Each row was made from one small tree. Brackets hold a mark, then the marks that hang from it, in alphabetical order. Every link used is in the known rows. Write each row's tree.
Known rows
{meki {vilob {meka nosi} zezola}}: [ 20.4 -12.8  33.3   4.9 -14.6  29.3   4.2   9.3  13.1   9.4  -3.4 -14.6
   4.0  14.6 -14.0   7.0  23.5  -7.3   7.3 -18.1 -17.1   7.9 -32.8  12.8
  14.4 -17.2 -15.0   1.0]
{mida leru {vilob zezola}}: [ 18.5  -8.4  31.4  36.3   0.6  37.9  21.2  11.9  12.6 -20.5   1.7  -6.8
  -6.4  -9.8 -14.3  -7.3  23.4 -12.9  17.8 -23.7 -11.1   8.8 -38.2  13.1
   9.8   2.1 -19.6  17.6]
{zezola {vilob leru meka}}: [ 19.5 -10.2   6.4   6.1 -18.0  31.7 -23.7  -2.6  -4.8  23.7 -15.4   1.1
   9.0  10.0  -1.9  19.7  21.9 -10.2  -3.0 -38.9 -27.7   6.4 -32.6  -8.7
  16.5  -6.9  -6.3   0.7]
{leru {mida {vilob meka}}}: [ 13.0 -15.9  13.7 -10.1 -14.4  24.6   6.4   7.8 -25.1  17.0 -46.0  -1.1
 -12.3  -2.4 -10.0  13.0   1.2  -8.1   1.0  12.6 -10.3  -8.1 -22.8   9.6
   1.2  -5.0 -16.6 -10.8]
{zezola vilob}: [ -3.3  -4.7 -12.5  -0.7  -3.8   5.9 -13.7  -6.8  -8.9   2.8  -0.3  -2.6
   2.9   5.8   5.2   5.0   6.0  -3.9  -1.5 -13.9 -15.3  12.0  -3.3 -14.5
   4.6   4.3  -2.7 -14.3]
{loza {meki {vilob leru meka}}}: [ 14.2  -8.1  51.7 -14.9 -28.4  24.7   0.6   1.5  -2.9  30.8 -11.7   5.8
   2.4  11.2 -10.3  17.4  27.9 -17.0  -1.1 -17.4 -15.0   6.9 -21.7   7.5
  25.0  -0.4 -19.3  20.1]
{mida leru vilob}: [  5.3  -1.6  26.6  19.2   4.4  28.9  11.3   8.1   0.1  -9.1   1.2   0.2
 -15.8  -7.9  -8.8   0.6  12.1  -8.5   8.9  -7.7  -0.8   2.2 -17.2  12.8
   2.1  11.1 -19.1  18.5]
{zezola {loza meki} {vilob meka}}: [ -1.1 -17.5  -2.0 -17.9 -28.6  12.6 -11.5  -7.3 -39.8  34.8 -12.3  11.0
   3.8   1.4  -5.8   1.7   9.4 -19.3 -20.5  -3.6 -11.8  18.3 -23.6 -19.2
  29.9   8.1 -13.9 -12.2]
{zezola loza vilob}: [-15.0 -15.8 -30.7  -3.2  -9.7   6.3  -9.6  -3.5 -24.3   4.7   0.3   5.9
   4.8  -2.7   9.2  -2.2  -2.5  -8.9 -18.3  -9.7 -27.0   9.6 -11.6 -37.5
   6.3   9.1  -7.6 -10.7]
{meki {vilob leru meka {zezola loza}}}: [ 20.6 -29.8  25.5   3.8 -29.0  41.0  11.2  11.2  12.4   6.9 -10.9   4.5
  21.9   1.2  -6.5   8.3  34.3 -20.6  -4.8 -40.3 -53.9   0.0 -53.0 -11.5
  18.6 -10.3 -18.0  27.3]
{vilob leru {meka nosi} {zezola loza}}: [ 27.5 -10.0  14.9  38.6 -20.1  43.4  -1.5  22.2  -0.5  18.8 -12.9  -9.4
   1.7   4.2 -15.5   4.3  12.7 -12.9  -4.3 -47.2 -21.9   4.9 -68.4 -20.1
  30.0 -27.3 -11.3   7.1]
{nosi meka}: [ 13.1  -9.8  10.6  -5.9  -2.3  10.6  -5.8  -8.6  -5.8  17.0  -6.7  14.7
   3.4  -2.3  -9.6   5.8  15.4   1.9  -2.9   7.6  -1.6  -5.3 -10.5  16.1
   8.4  -7.9   7.5   5.4]
{meki {vilob leru meka zezola}}: [ 30.4 -22.0  40.2   6.0 -24.6  39.9   6.1   8.3  24.6   5.8 -10.9  -2.3
  20.8   8.5  -8.7  12.6  40.8 -15.3   8.1 -42.3 -44.4   1.6 -45.9   6.9
  16.3 -14.5 -13.9  25.1]
{loza {zezola {vilob meka}}}: [ 19.0 -20.2   9.4   3.4  -6.2   8.2 -16.9 -18.2  -9.6  32.9 -16.2   2.2
  -2.1   0.3  -7.8 -18.3  32.6 -12.4  -5.4 -14.2 -10.6   9.7 -22.5 -10.7
  -3.4  -3.6  -3.8  -6.7]
{loza meki {zezola {vilob meka}}}: [ 18.4 -14.1  30.1  -2.8 -15.6   3.4 -14.9 -20.3 -23.0  48.3 -18.7   3.7
  -8.6   2.9 -16.0 -20.4  33.8 -19.5  -5.1  -8.1   3.8  20.7 -21.0  -9.6
  13.3   2.1 -11.0  -9.5]
{mida leru {vilob meka zezola}}: [ 34.2 -15.4  41.7  27.2 -10.0  49.0  15.0   8.4   9.0  -4.0  -8.9  -3.3
  -0.6  -7.5 -23.1  -1.9  33.9 -15.8  14.6 -23.8  -7.6   6.0 -51.6  30.0
  17.0  -3.1 -20.5  18.3]
{zezola loza {vilob {leru mida}}}: [ -9.6 -23.4 -29.5   8.8 -12.3  25.9  -5.9   7.7 -31.3   7.6 -24.2   5.8
  -0.3  -3.5  19.3   8.0  -5.0 -11.4  -9.5 -34.0 -49.1   0.8 -26.8 -57.1
  13.5   0.0  -6.3 -12.7]
{mida leru}: [  3.9  -6.0   8.7  15.7  10.8  18.9   8.0  -1.3   4.2 -12.4  14.8   4.5
  -2.8  -7.1   5.9  -6.9   7.7  -2.0  13.3 -16.5   2.3  -1.0  -1.8   6.1
  10.3   7.6   3.5  11.0]
{zezola loza}: [-11.2 -11.0 -18.4  -2.9  -6.5   0.1   5.2   4.3 -15.8   1.5   1.1  10.0
   2.7  -8.2   3.5  -6.4  -8.0  -6.1 -16.9   2.0 -11.5  -1.3  -8.6 -23.5
   3.1   5.5  -4.2   3.1]
{meki {vilob {leru mida} {meka nosi}}}: [ 13.0 -14.6  30.3   1.5 -15.9  40.7  -1.8  14.5  -7.5  24.2 -28.0  -8.0
 -10.7  16.2   0.5  26.3   9.0  -6.6   7.0 -24.9 -29.3  -9.2 -25.6  -6.4
  13.8 -16.9 -13.6   0.1]

Which tree is each row?
[-11.3 -10.7  21.3  -8.1 -22.8  13.5  10.2   7.9 -14.0  16.1  -3.2  12.0
  -1.5   0.3  -0.1   3.3   7.4 -17.0 -15.6 -14.3 -27.8   6.2 -17.4 -30.3
  19.3   8.4 -21.5  19.7]
{zezola {loza {meki {vilob leru}}}}
[ 28.8 -15.9  27.6  23.2 -29.7  45.6   9.1  20.8   0.6  13.5 -28.7   0.6
   3.4  -5.1 -24.0   8.1  25.4 -21.7  -9.1 -32.1 -35.2   4.0 -73.1  -7.3
  14.7 -12.3 -30.5  24.1]
{mida {vilob leru meka {zezola loza}}}
[ 29.5 -17.7  27.3  16.4 -32.6  34.5   7.2  11.2  -7.1  23.3 -17.6   4.7
  13.8  -2.7 -16.6  -1.4  24.5 -23.7  -6.0 -39.3 -24.1  10.2 -64.5 -12.7
  38.2 -12.7 -13.2  16.9]
{vilob leru meka {zezola {loza meki}}}
[ 23.5 -21.8  18.8   4.2 -16.4  33.0  14.3  12.1 -14.2   5.2 -44.9  -7.7
  -4.4  -3.4 -14.8   5.4  12.0 -11.1   9.9  -2.5 -18.8  -2.0 -42.5  10.6
   6.9 -12.5 -17.2 -10.6]
{leru {mida {vilob meka zezola}}}
[  5.9 -15.4   6.9  -1.8 -33.4  28.5 -15.3  -0.8 -32.1  38.6 -16.7  11.4
   4.5   4.3  -4.5  10.7  14.8 -22.5 -19.3 -30.5 -26.1  16.4 -41.4 -31.2
  34.9   2.8 -16.8   1.5]
{zezola {loza meki} {vilob leru meka}}
[ 17.6 -20.6  -2.1   2.5 -17.3  36.6 -16.6  -0.4 -21.1  22.6 -34.4   0.5
   3.1   7.1   6.1  21.4  13.2  -9.1   3.8 -35.1 -35.2   0.0 -30.5 -17.3
  17.7  -9.3  -2.6 -14.1]
{zezola {vilob {leru mida} meka}}
[ 16.2 -29.4   5.0   1.9 -22.0  32.7  18.0  15.3 -25.6   7.2 -44.4  -0.3
  -2.1  -9.4 -12.6   1.4   7.0 -16.2  -2.5  -0.4 -28.6  -3.3 -48.2  -6.4
   9.6  -9.5 -20.1  -8.7]
{leru {mida {vilob meka {zezola loza}}}}
[ 20.2  -9.2  35.1  10.9  -6.3  40.5   6.7   4.5  -3.8   8.8  -7.9   2.8
 -10.7  -6.2 -17.8   6.3  23.1 -13.5   5.4  -6.4   2.1  -1.1 -29.0  28.8
  10.2   6.0 -20.1  18.4]
{mida leru {vilob meka}}
[ 27.5 -17.7  18.4  17.7  -9.8  21.4 -20.3 -11.8  -2.0  36.2 -20.4   2.9
  -2.2   0.9  -7.8  -9.5  38.4 -15.8  -3.6 -38.0 -24.0   6.9 -36.8 -20.8
   1.2  -8.2  -6.6   6.7]
{loza {zezola {vilob leru meka}}}
[ 22.8 -16.0  65.3  -2.3 -21.7  16.3   1.3  -8.9  -0.3  45.3 -19.5   7.2
  -7.8   4.3 -17.6 -10.3  44.2 -23.0  -2.2 -20.2 -15.3   6.9 -29.5  -6.2
  10.5  -2.4 -20.2  25.4]
{loza {meki {vilob leru meka}} zezola}
[ 17.9 -16.0  47.8 -14.4 -27.5  17.8  12.8  -0.9   2.0  16.2  -8.0  -0.4
  11.4   8.8 -16.1   1.2  32.2 -16.9   5.6  -7.5 -11.9  15.2 -25.5  18.0
  26.6  -2.7 -17.5   7.4]
{loza {meki {vilob meka zezola}}}
[ 10.0  -2.2   0.5   4.4  -8.8  21.8 -25.8  -1.7 -17.2  27.7  -7.0 -11.7
  -8.0  16.0  -6.7  13.7   5.6  -2.4  -3.0 -14.4   0.0  13.4 -18.7  -3.7
  15.5  -9.9  -7.1 -23.9]
{zezola {vilob {meka nosi}}}
[  2.9 -11.3   7.2  10.5 -17.0   5.7  16.4   6.8 -10.3   0.5  -1.9   1.2
   7.5  -7.5  -8.5 -17.5   5.9 -15.2  -5.0 -11.8 -10.6  15.4 -31.3 -19.6
  24.3  -0.8  -9.2   0.2]
{vilob {zezola {loza meki}}}
[ 24.5 -24.1  26.2  23.6 -15.3  49.2  20.2  11.7  -3.7  -2.8  -7.5   3.9
   1.2 -13.9 -19.7  -8.6  27.6 -21.3   2.0 -20.7 -17.8   5.0 -58.6  11.1
  19.2   1.2 -23.9  21.7]
{mida leru {vilob meka {zezola loza}}}
[ 22.6   0.1  32.7  35.5 -14.0  34.0   8.6  20.6  16.6  -5.5 -18.8  -9.9
  -3.0  -1.1 -19.1   7.6  21.8 -13.6   6.2 -36.1 -27.1   9.4 -54.7  -5.4
   4.8 -11.6 -26.4  20.1]
{mida {vilob leru zezola}}
[ 15.3 -13.6  30.7  16.3 -13.3  28.8  12.2  12.3  28.7 -11.7  -1.9  -4.6
  13.7   7.2  -1.2   7.0  29.7 -12.3  10.5 -44.1 -46.0   2.8 -33.1  -9.9
   8.6  -9.3 -14.0  24.3]
{meki {vilob leru zezola}}
[  2.8 -21.9  -2.6   9.9 -11.9  22.5  24.2  18.4 -22.1  -8.7 -36.1  -3.2
  -8.2 -11.4  -5.0  -4.1  -2.8 -11.8  -0.1  -2.0 -30.0  -0.7 -36.8 -21.4
   2.6  -4.8 -19.6  -9.3]
{leru {mida {vilob {zezola loza}}}}
[ 23.2   9.0  40.1  24.4 -16.7  42.3 -11.9  21.0  -5.1  29.9 -26.6 -12.3
 -23.7  12.1 -25.6  25.3   8.5  -9.4  -4.0 -20.6  -1.3   2.1 -47.7   5.7
   9.3 -16.1 -30.6  11.2]
{mida {vilob leru {meka nosi}}}
[ 38.1  -8.0  41.4  25.8 -24.8  44.6   4.4  17.8  11.9  12.0 -28.6  -6.8
   3.3   0.9 -27.6  13.8  31.3 -17.3   3.5 -35.0 -25.3   5.0 -66.2  11.7
  11.5 -15.8 -26.7  21.1]
{mida {vilob leru meka zezola}}
[ -8.8  -7.6  -2.7   6.8 -21.6  17.1 -10.2   2.8 -28.6  21.4  -7.0   8.5
  -1.4   2.6   3.1   4.9   4.2 -18.4 -16.4 -30.7 -28.9  18.2 -28.2 -47.6
  28.3   8.4 -16.3   0.3]
{zezola {loza meki} {vilob leru}}
[ 40.3 -13.7  26.5  24.8 -19.8  38.5  -0.3   9.1  17.9   9.8 -17.3  -4.1
  17.3   2.4 -13.7   7.0  31.8 -12.3   9.2 -46.8 -24.6   2.2 -56.9   6.1
  22.5 -20.5  -3.8  16.3]
{vilob leru meka zezola}
[  6.6 -30.8 -20.3   0.0 -23.9  36.8 -11.7   4.3 -35.0  24.2 -33.9   9.8
   5.1  -1.3   9.9  14.0   6.0 -14.6 -12.6 -32.0 -48.0  -1.0 -39.3 -40.0
  20.7  -4.8  -6.4 -11.1]
{zezola loza {vilob {leru mida} meka}}
[ 36.9   2.4  45.1  40.7 -19.8  49.7  -2.6  25.4   7.4  18.6 -26.7 -20.0
 -13.6   9.1 -30.9  17.2  20.6 -13.0   5.2 -37.0 -12.4   9.3 -69.6   6.0
  16.7 -24.8 -30.4  10.4]
{mida {vilob leru {meka nosi} zezola}}
[  2.3 -12.2 -11.4  10.8  -6.2  24.5 -11.6   3.4 -15.9   5.3 -25.4  -2.6
  -2.4   6.0  14.8  16.0   2.5  -6.1   6.7 -36.4 -38.8   2.7 -18.4 -33.8
  10.7  -3.9  -2.2 -15.5]
{zezola {vilob {leru mida}}}
[ 22.6 -12.4  21.1  17.0 -12.0  37.2   8.8  20.4 -17.6  12.4 -42.7 -18.7
 -19.4   3.7 -18.8   8.6   2.2  -7.8  11.7  -5.0  -7.7   1.5 -45.2   5.1
   9.6 -20.6 -20.3 -20.0]
{leru {mida {vilob {meka nosi} zezola}}}
[ 21.5 -16.4   6.8  31.1  -7.9  30.1  12.3  15.9   5.8 -10.4 -27.4  -8.4
   4.8  -3.0   3.9   1.9   8.8  -6.7  19.3 -45.0 -36.8  -2.6 -41.1 -21.3
  15.0 -18.6   1.4  -0.9]
{vilob {leru mida} zezola}
[ 15.2  -9.4   1.6  16.6 -12.4  40.8 -22.8   8.4 -23.5  30.0 -32.0 -11.9
 -12.9  15.1   3.0  24.0   2.6  -5.2   5.5 -37.6 -22.5   3.3 -33.9 -21.8
  22.3 -18.3  -5.5 -25.0]
{zezola {vilob {leru mida} {meka nosi}}}
[ 38.6 -24.4  17.4  21.4 -17.8  43.1   7.2  11.9   0.4   9.2 -38.1  -4.5
  12.3   0.2  -4.3   8.0  20.8 -12.0  16.6 -43.5 -34.0  -5.3 -54.2  -2.6
  23.2 -24.3   1.5   0.0]
{vilob {leru mida} meka zezola}
[ 10.8  -7.2  16.6   2.2 -10.4  29.1   1.3  16.3 -29.2  23.4 -42.1 -12.1
 -27.5   5.2 -13.2  17.2  -8.3  -3.0   2.5   9.6   1.2  -5.2 -25.5   4.8
   4.0 -13.1 -19.7 -19.7]
{leru {mida {vilob {meka nosi}}}}
[  6.2 -10.4  -8.4  18.2 -19.4  37.9 -23.2   9.3 -24.5  32.5 -11.8  -2.6
  -6.2   9.4  -1.5  15.7   3.7 -11.6 -17.6 -37.9 -26.6   8.4 -44.9 -37.2
  24.3 -10.9 -14.4  -6.6]
{zezola loza {vilob leru {meka nosi}}}
[  9.8 -16.5  41.2   5.0 -19.9  25.2  18.8  11.3  -1.7   3.4 -21.8  -4.0
   0.2   6.0  -0.2   5.5  19.4 -15.7  15.5 -29.7 -34.7   8.0 -28.4 -14.8
  26.2  -5.5 -15.1   5.0]
{loza {meki {vilob {leru mida} zezola}}}
[ 10.7 -21.0   2.4  22.5   0.5  15.4  -9.8  -7.3 -11.6  20.2 -29.3  -1.4
 -12.9  -2.1   7.9 -13.5  19.6 -11.6   5.3 -36.4 -32.9   2.9 -25.1 -44.4
  -3.9  -5.4  -2.6  -8.6]
{loza {zezola {vilob {leru mida}}}}
[  0.3 -22.5 -21.7 -12.8 -20.7  17.6 -13.8  -6.3 -28.3  22.7  -9.2   9.2
  10.6  -0.6   1.1   3.9   9.7 -12.7 -20.8  -8.5 -25.6   7.7 -24.1 -20.5
  14.4   3.8  -7.3  -9.9]
{zezola loza {vilob meka}}
[ 23.4 -17.3  11.7   3.3 -15.0  34.1  -3.5   7.2 -13.1  22.7 -37.8   3.4
   0.8   1.2   1.8  18.4   7.9  -7.0   6.1 -24.1 -22.5 -13.7 -30.8  -3.2
  15.2 -15.2   1.8   0.2]
{vilob {leru mida} meka}
[ 13.4 -32.7  16.3 -12.4 -25.1  25.3  14.2   3.1   4.2   3.9  -5.4   4.9
  22.4  -0.6  -7.7  -1.8  28.7 -16.5  -8.1 -12.8 -38.9   2.9 -34.8   0.5
  13.6  -4.8 -14.5  14.1]
{meki {vilob meka {zezola loza}}}
[ 24.4  -0.6  36.6  10.4 -21.2  37.1  -4.9  13.3  -0.8  23.4 -28.3  -0.4
  -7.5   3.1 -22.3  23.0  20.0 -13.5  -5.2 -18.0 -13.4  -1.0 -44.5  11.5
   5.3  -8.3 -27.3  21.8]
{mida {vilob leru meka}}
[ 11.2 -15.3  10.7  12.9  -7.2  22.1  18.9  15.2 -10.6  -9.5 -37.7 -11.1
  -9.2  -5.2  -6.9   1.0   2.4  -8.4  12.1  -4.6 -21.6  -0.5 -29.6  -4.6
   0.6  -7.7 -16.7 -12.2]
{leru {mida {vilob zezola}}}
[ 16.4  -6.3  51.5  -2.0 -22.1  23.1   7.2   6.3  -1.9  23.2  -5.5 -10.9
  -2.9  16.7 -19.3   4.1  21.5 -13.4   6.6 -10.6  -1.1  18.5 -28.9  13.3
  29.2 -11.9 -20.2  -1.9]
{loza {meki {vilob {meka nosi} zezola}}}
[ 28.0 -33.5   1.3  17.5 -24.1  43.2  11.5  15.7 -12.5  10.3 -37.9   2.7
  13.5  -8.5  -1.3   2.4  13.9 -16.4   1.4 -40.6 -45.2  -7.2 -63.5 -23.0
  26.4 -19.5  -3.1   3.0]
{vilob {leru mida} meka {zezola loza}}
[ 23.7   5.8  24.1  24.0 -10.1  34.7 -17.0  13.5  -0.4  30.3 -12.9  -9.7
 -11.9  13.5 -11.9  20.8   5.4  -3.6   0.7 -30.6   0.5  -1.8 -36.9   0.0
  18.0 -22.1  -8.0   4.4]
{vilob leru {meka nosi}}
[ -5.0 -19.5  20.9 -28.9 -27.9   9.2   8.3  -0.3 -24.2  27.0  -6.6  13.5
   4.5   1.2  -7.2   0.4  11.6 -18.9 -19.3   8.6 -14.5   6.7 -14.1  -6.4
  21.1   9.1 -19.7  10.0]
{zezola {loza {meki {vilob meka}}}}
[ 17.5 -11.3  12.3  16.2  -2.6  12.1 -22.3 -11.6 -13.2  39.7 -13.9  -8.9
 -15.8   7.1 -12.2 -15.5  22.3  -8.9  -4.9 -15.7   0.5  12.1 -25.1 -16.3
  -0.5 -10.9  -7.5 -15.9]
{loza {zezola {vilob {meka nosi}}}}
[ 38.4  -1.2  30.8  40.6 -14.6  42.7  -7.3  18.4  13.1  17.4 -14.3 -18.0
  -1.0  11.7 -17.8  10.8  19.2  -7.8  11.2 -49.7 -11.2   6.4 -60.7   0.7
  26.1 -30.8  -7.8   4.1]
{vilob leru {meka nosi} zezola}
[ 29.0 -10.9  43.1  21.2 -19.3  44.6   1.9  17.0  20.7  12.5  -9.3 -13.7
   3.7  16.2 -13.1  16.7  29.7 -10.7   9.7 -44.8 -31.4   4.1 -49.2   0.7
  19.5 -23.6 -17.9  14.5]
{meki {vilob leru {meka nosi} zezola}}
[ 11.5  -6.2  30.8  20.7  -9.9   7.7 -12.5 -11.1 -12.3  35.5 -14.9   0.5
 -13.8   2.6  -8.3 -17.4  29.3 -19.2  -0.7 -33.1 -11.4  20.8 -25.7 -36.0
  11.7   1.0 -12.3   2.2]
{loza meki {zezola {vilob leru}}}
[  6.4  -9.9  43.3 -29.3 -23.7  10.4   4.0  -4.4  -9.7  27.3  -8.4   5.0
   2.8   9.7 -11.3   9.4  21.3 -14.4  -3.4   7.3  -2.7   8.8  -6.1  17.0
  19.5   3.3 -17.1   7.9]
{loza {meki {vilob meka}}}
[ 32.0  -5.8  44.1  42.0  -4.6  53.3  10.0  17.9   4.0   3.0  -5.2 -16.2
 -17.3   0.3 -26.3   1.0  22.9 -11.1  16.6 -25.5   4.2  10.2 -54.1  23.5
  21.1 -11.6 -23.7   7.7]
{mida leru {vilob {meka nosi} zezola}}
[  3.9  -8.1  39.7  -6.1 -18.2   7.3  16.8   1.9   4.2   0.9   0.2  -4.2
   5.5   7.1  -8.9  -4.1  22.0 -12.9   7.7  -9.2 -14.1  16.5 -14.3   3.3
  20.1   2.1 -16.8   5.8]
{loza {meki {vilob zezola}}}
[ 15.8  -5.4  33.1  11.0 -11.4   7.7 -20.2 -12.4 -27.1  53.8 -16.2  -7.9
 -23.3  10.0 -19.9 -17.5  22.6 -15.5  -4.0 -10.2  15.1  23.2 -24.4 -15.6
  17.1  -6.3 -14.0 -18.3]
{loza meki {zezola {vilob {meka nosi}}}}
[ 13.5  -9.2  59.0  -3.8 -14.2   7.2  -0.5  -7.3 -11.4  48.3 -12.3  -4.5
 -21.8   9.8 -20.9 -15.8  29.2 -15.9  -3.0   1.5   9.3  12.4 -16.9  -1.2
   9.7  -5.5 -21.6   4.4]
{loza {meki {vilob {meka nosi}}} zezola}
